Each row was made from one small tree. The marks that hang from a mark follow it in brackets, in alphabetical order. Every link used is in the known rows. Write each row's tree.
In the rows, 128 means zero.
Known rows:
Y[R[H[E U]]]: [117 131 125 150 132 100 139 127 100  90 164 171  83 131  97 132 170  55
 133 103]
Y[E]: [150 112 134 145  99  72 160 131 136 166 169  73 107 124 118 137 181 100
 137  80]
R[H[E U[L Q]] Y]: [ 58 150  83 104 160 150 122 135  70  55 104 137  62 178 106  48 153 168
 139 120]
L[U[H[R] Q]]: [ 98 153 113 117 145 136  94 136 135 156 194 123 188 128 106 135 175 115
 146 146]
Q[U[H[E R[Y]] L]]: [121 135 142 102 150 134 110 132 121  91 135 121 109 155  98  86 178 182
 144 135]
R[H[E U[Q]] Y]: [ 74 142  88 109 142 126 121 142  81  68 127 124  58 166 106  60 160 140
 146 128]
Q[U[H L]]: [129 131 141 142 156 125 124 130 141 118 155  85 130 154  98 106 183 167
 125 102]
Y[E R[H]]: [160  90 111 171  78  94 169 126 132 125 171 127  74 123 115 164 168  51
 141  46]
H[R[Y]]: [135 150 167 106 112  96 133 118 137 108 166 105 114  79 118 133 161  78
 161 130]
L[U[H Q]]: [ 93 151 100 124 154 128 103 135 139 159 196  99 189 134 108 121 188 121
 145 133]
L[U[H[E R[Y]] Q]]: [ 83 153 102  86 148 137  91 138 119 129 176 133 169 135 105 101 184 136
 163 167]
R[H[U[L Q]] Y[E]]: [ 83 120  66 121 133 152 142 139 105  85 103  92  49 178 114  77 154 169
 138  78]
H[E R U[L]]: [ 79 172 151  94 175 121 107 132  71 108 117 192 108 156  93  99 155 147
 116 166]
H[E R U[L Q]]: [ 73 168 128  92 178 150  89 132  73 113 128 190 110 160  94  86 150 157
 117 161]
R[Y]: [126 142 143 110 127  85 150 118 143 104 167  62 111  84 122 105 184  91
 166 111]
H[E R U]: [101 161 161 101 152  94 105 139  84 123 142 173 103 140  94 114 165 112
 125 177]
U[H[E] L Q]: [ 72 165  93 112 161 161  94 133  93 121 150 150 153 161 102  66 174 196
 121 125]

Which tree is each row?
[ 92 138 107  86 151 165 112 131 123 111 117 119  82 137 110 100 157 166
 138 124]
H[R[Y[E]] U[L Q]]
[ 80 146 109 113 140 104 136 141  79  63 117 123  59 162 104  69 164 130
 145 132]
R[H[E U] Y]
[ 83 159 119 158 157 123 138 133  84  98 124 135  95 173 102 108 144 124
 106  96]
R[H[U[L]]]
[128  99  99 160 113 119 160 131 120 111 141 142  64 148 104 150 164  87
 126  56]
Y[E R[H[U[L]]]]
[ 79 155  99 155 159 145 124 133  87 102 130 133  96 176 105  99 142 135
 107  91]
R[H[U[L Q]]]
[ 92 147  92  98 130 183 101 130 129 117 138 124 127 137 113  94 162 191
 139 111]
U[H[R[Y[E]]] L Q]
[ 93 151 106  98 145 143  98 134 142 137 185 108 176 120 109 123 181 123
 161 149]
L[U[H[R[Y]] Q]]
[112 161 151 115 118 100 103 142 102 132 164 160 143 129  99 117 174 129
 130 162]
U[H[E R]]
[139 115 133 116 131 136 125 135 147 110 135  88 101 151 104 110 178 181
 142 106]
Q[U[H[R[Y[E]]] L]]
[ 89 169 115 120 145 178  88 127 119 128 156 150 160 136 106 108 152 170
 120 118]
U[H[R] L Q]
[125 137 149 119 151 128 107 133 114 110 142 134 122 165  94 100 174 174
 128 131]
Q[U[H[E R] L]]
[ 64 161 108 104 190 136 103 132  78 117 134 153 111 169  95  64 171 171
 116 140]
H[E U[L Q]]
[ 98 171 143 123 142 142 111 127 115 121 145 151 157 130 105 125 158 153
 119 126]
U[H[R] L]
[ 72 166 140  66 171 129 111 130  82  79 103 170  89 141  97  78 163 157
 140 172]
H[E R[Y] U[L]]
[ 83 150  96 111 158 122  99 140 115 149 189 122 183 148 102 101 192 135
 147 151]
L[U[H[E] Q]]
[133 128 131 156 111  92 148 120 104  92 179 167  97 115 106 137 165  41
 144  87]
Y[R[H[E]]]
[136 136 153 133 148 132 113 130 138 116 151 109 128 149  99 120 169 161
 126 113]
Q[U[H[R] L]]
[ 71 160 114 139 161 117 131 139  55  88 113 164  86 193  97  82 147 142
 110 118]
R[H[E U[L]]]
[ 90 156 125  87 145 108 111 138 116 124 166 135 169 132 104 114 188 124
 160 173]
L[U[H[E R[Y]]]]
[ 80 159 113 126 186 146 111 128 115 129 145 112 120 144 102  96 166 148
 112 114]
H[U[L Q]]
[ 87 166 133 112 172 159  97 125 110 125 138 151 119 135 102 118 145 138
 114 133]
H[R U[L Q]]
[142  94 104 163  98 100 160 136 128 122 158 131  62 138 104 159 170  66
 131  63]
Y[E R[H[U]]]
[ 83 163  97 131 157 170 101 127 123 131 159 119 162 142 108  91 170 177
 120 103]
U[H L Q]
